Each row was made from one walk, in order. Every step used is in the known rows, and no mark comes twice. Write each row's walk.
(in the rows, 128 means zero)
Known rows
E/V/S/L: [104 110 147  61 104 113 157 131 103 109 123 102 115 124 106 130 152  88
 112 114 109 144 155 165]
C/L: [154 107 129  89 148 112 104 132 105 100 159 105 142 123 115 135 155 122
 157 129 131 162 127 105]
C/V/A: [219 124 139  94 100 171 125 109  73 120 103 120 121  93 145 161 137 149
 118 146 121 119 129 120]
V/L/A: [160 154  92 150 128 198 116  92 136  86 154 130 101 121 138 143 109  89
 140 104 121 186 104 137]
C/L/S: [125 120 158 112 126  95 126 171 166 113 142  96 157 132  98  95 136 178
 144 147 120 106 132 106]
E/L: [132 126 127 100 166 134 105 126 113  84 151 100 129 119 127 144 144 104
 160 111 119 181 124 107]
C/L/A/V: [132 142 102 188 125 148 101 123 115  70 185 108 126 108 126 121 130  62
 172 116 117 204 112 151]
E/L/V/C: [110 133 116 173 168 141  97 132 175 112 179 150 137 140 156 125 119 118
 119 109 136 137 104 102]
A/V/S/L/C: [ 29 106 142 158  99  73 141 161 150 124 107 113 135 171 115  73 120  88
 127 147 107  48 158 184]
L/E/V: [164 169 163 124 115 165 141 127 108 133 188 117  69 107 120 175 153 116
 136  76  87 191 124 153]
E/L/C/V/S: [ 50 116 106 128 127  94 126 126 149 158  75 172 167 175  98  95  99 170
 101 138 176  74 117 114]
A/V/L/C: [ 99 124 131 226 110 164 110 160 163  92 198 138 128 163 156  63 109  72
 133 100  84  75 137 157]
V/S/L/C: [ 39  99 124  99 112  56 150 133 150 149  64 113 136 171  99  92 123 131
 120 155 134  55 157 161]
V/L/C: [113 115 114 167 119 148 118 132 163 121 156 137 128 165 143  85 113 115
 126 108 109  82 134 133]
E/V/C/L: [115 105 131 110 103 121 130 134 107 134 184 124 132 120 107 107 140 112
 112  92 149 145 129 134]
V/S/L: [ 98 111 146  43 131  89 141 129 113 119  78 102 130 137 102 143 138 123
 125 156 132 112 143 143]
L/S/V/C: [101 126 133 127 127  95 152 168 147 205  35 148 152 133 116 118 103 202
  99 163 164  33 140  95]
S/V: [173 118 102  98 167 130 119 128  75 150  69 136 132 106 146 173 151 122
 144 142 131 134 146  89]
S/L/A: [154 136  90 110 154 123 148  90 104  99  85  92 112  92 126 156 136  95
 167 141 131 207 133 138]
S/V/C/L/A: [108 129  65 134 150  90 132  84 103 174  66 151 153 106 117 135 105 143
 138 155 208 180 108 104]
S/L/E/V/A: [168 166 197  96  96 122 175  88  93  98 173  53  74  69 140 151 154 110
 155 114  71 242 143 194]
L/V/C: [143 124 113 171 136 162 102 146 163 144 157 162 116 145 155 145 128 122
  97 116 123  70 116 111]
A/V: [158 127 140 156 123 174 101 167  98  90 171 113 110 122 142 144 149  66
 147 109  82 108 140 143]
C/L/V: [172 117 118 158 167 139  86 138 158  85 206 135 145 129 158 130 158 111
 145 125 103 162 118  94]
E/V/C: [128 116 127 119  90 161 136 144 100 149 157 131  99 122 115 137 138  99
  96  78 126 100 139 147]
C/L/E/V: [149 158 166 117 128 122 134 120 114 117 215 111 103 106 112 144 154 129
 153  89 110 237 114 142]

Write each row's walk
[200 153  78 149 143 209 128  85 121 113 111 179 133 109 145 151  97 136
 120 123 159 181  89 101] -> C/V/L/A
[160 113 118 147  81 139 135 112 113 152  91 131 128 125 139 110 122 157
 112 143 124  63 144 138] -> L/C/V/A
[142 138 165 135 117 163 131 167 187 100 151 117 134 145 128  97 109 163
 119 126  98  81 126 117] -> V/L/S
[ 45  98 125 117  84  79 167 135 140 139 112 112 122 156 101  79 137  96
 106 112 109  88 167 182] -> E/V/S/L/C
[ 85 108 103 123  96 115 131 140 138 189  53 186 147 180  97 113 107 174
  80 144 162   8 130 124] -> L/C/V/S
[ 86 115 162 136  82 103 153 174 167 145 168 116 147 131  88  67 121 168
 101 109 139  89 134 134] -> E/V/C/L/S
[142  95  99 125 159  82 163 124 114 162  41 149 166 125 135 101 128 168
 134 165 158 100 149  96] -> S/L/C/V
[176 125 114 113 170 156 120 116 103 122 109 149 144 115 166 146 127 119
 136 137 131 155 130  88] -> S/V/L
[165 152  69 153 160 174 128  81 112 119  96 153 126 105 158 154 109 101
 144 130 143 204 112 109] -> S/V/L/A
[111 105 129  93 129  97 115 133 115 142 139 124 147 136 104 119 125 147
 127 134 174 114 118 111] -> V/C/L
[ 87 161 184  54 137  75 156 113 130 146  88 108 106 137  94 166 125 163
 136 156 134 155 119 156] -> V/S/L/E
[160 178 173 122 146 168 124 113 144 115 181 131  96 132 137 161 115 147
 142 112 111 179  97 128] -> V/L/E
[113 125 142 161 106 155 109 169 109 132 152 133 114 137 129 127 121  90
 116 112 126  60 130 148] -> A/V/C
[197 135 140 162 107 187  96 122 144  77 193 102  93 111 181 152 152  91
 126 119  57 126 133 146] -> L/V/A
[144 129 133 122 145 113 143 167 136 162  54 128 146 119 127 133 131 177
 131 160 121  80 150  90] -> L/S/V
[105 131  86 152  91 139 138  98 118 130 172 126 115 110  98 115 121  95
 120  86 162 194 111 156] -> E/V/C/L/A
[192 125 149 138 137 134 128 108 138  66 161  78 115  90 189 136 157  94
 147 150  65 170 147 145] -> S/L/V/A
[122 145 163 123 128  97 141 128 141 106  91  73 151  93 141 107 121 165
 151 163 108 154 143 119] -> E/L/S/V/A
[122 130 125 139 121 162  91 149 168 116 157 156 111 166 137 155 138 109
  94 122  95  70 120 133] -> L/V/S
[108 153 147 104 167  59 138 106 109 203  89 153 145 118 117 150 111 201
 141 161 198 174 102  97] -> S/V/C/L/E
[149 106  91 150 129 132 130 138 121 176  75 174 146 145 126 118 124 164
 113 134 148  58 136  97] -> L/C/V
[101 132  88 132 120 114 122  96 124 140 126 127 129 123  97 125 107 130
 134 127 186 161 101 134] -> V/C/L/A
[ 86 137 130 143 152 140  87 136 184  84 178 145 131 161 138 135 130 104
 115 117 107 137 105 122] -> E/L/V/S
[117 114  94 169 151 124 127 121 138 153  97 161 150 148 162  96 111 127
 129 134 133 101 142 105] -> S/V/L/C
[ 91 129 154 128  90 155 101 170 117 105 151 127 108 158 112 138 129  77
 112 119  96  60 133 170] -> A/V/S
[184 122 146 156 119 144  91 113 151  63 222  94 128 108 173 123 156 105
 145 133  78 172 123 135] -> C/L/V/A
[132 115 104 102 148 115 130 129  85 193  52 153 137 122 134 157 123 145
 113 146 173  85 136  96] -> S/V/C
[113 156 172 104 126  99 183 115 112 165 136 114  96 102 115 145 130 143
 127 109 139 186 127 158] -> S/L/E/V/C
[115 114  94 153 160 111 127 124 134 143  97 159 166 140 129  98 117 161
 135 128 161 122 123  86] -> E/L/C/V
[127 159 172  52 152  85 167 106 113 173  44 157 134 127 100 171 113 212
 117 177 172 150 106 120] -> C/V/S/L/E
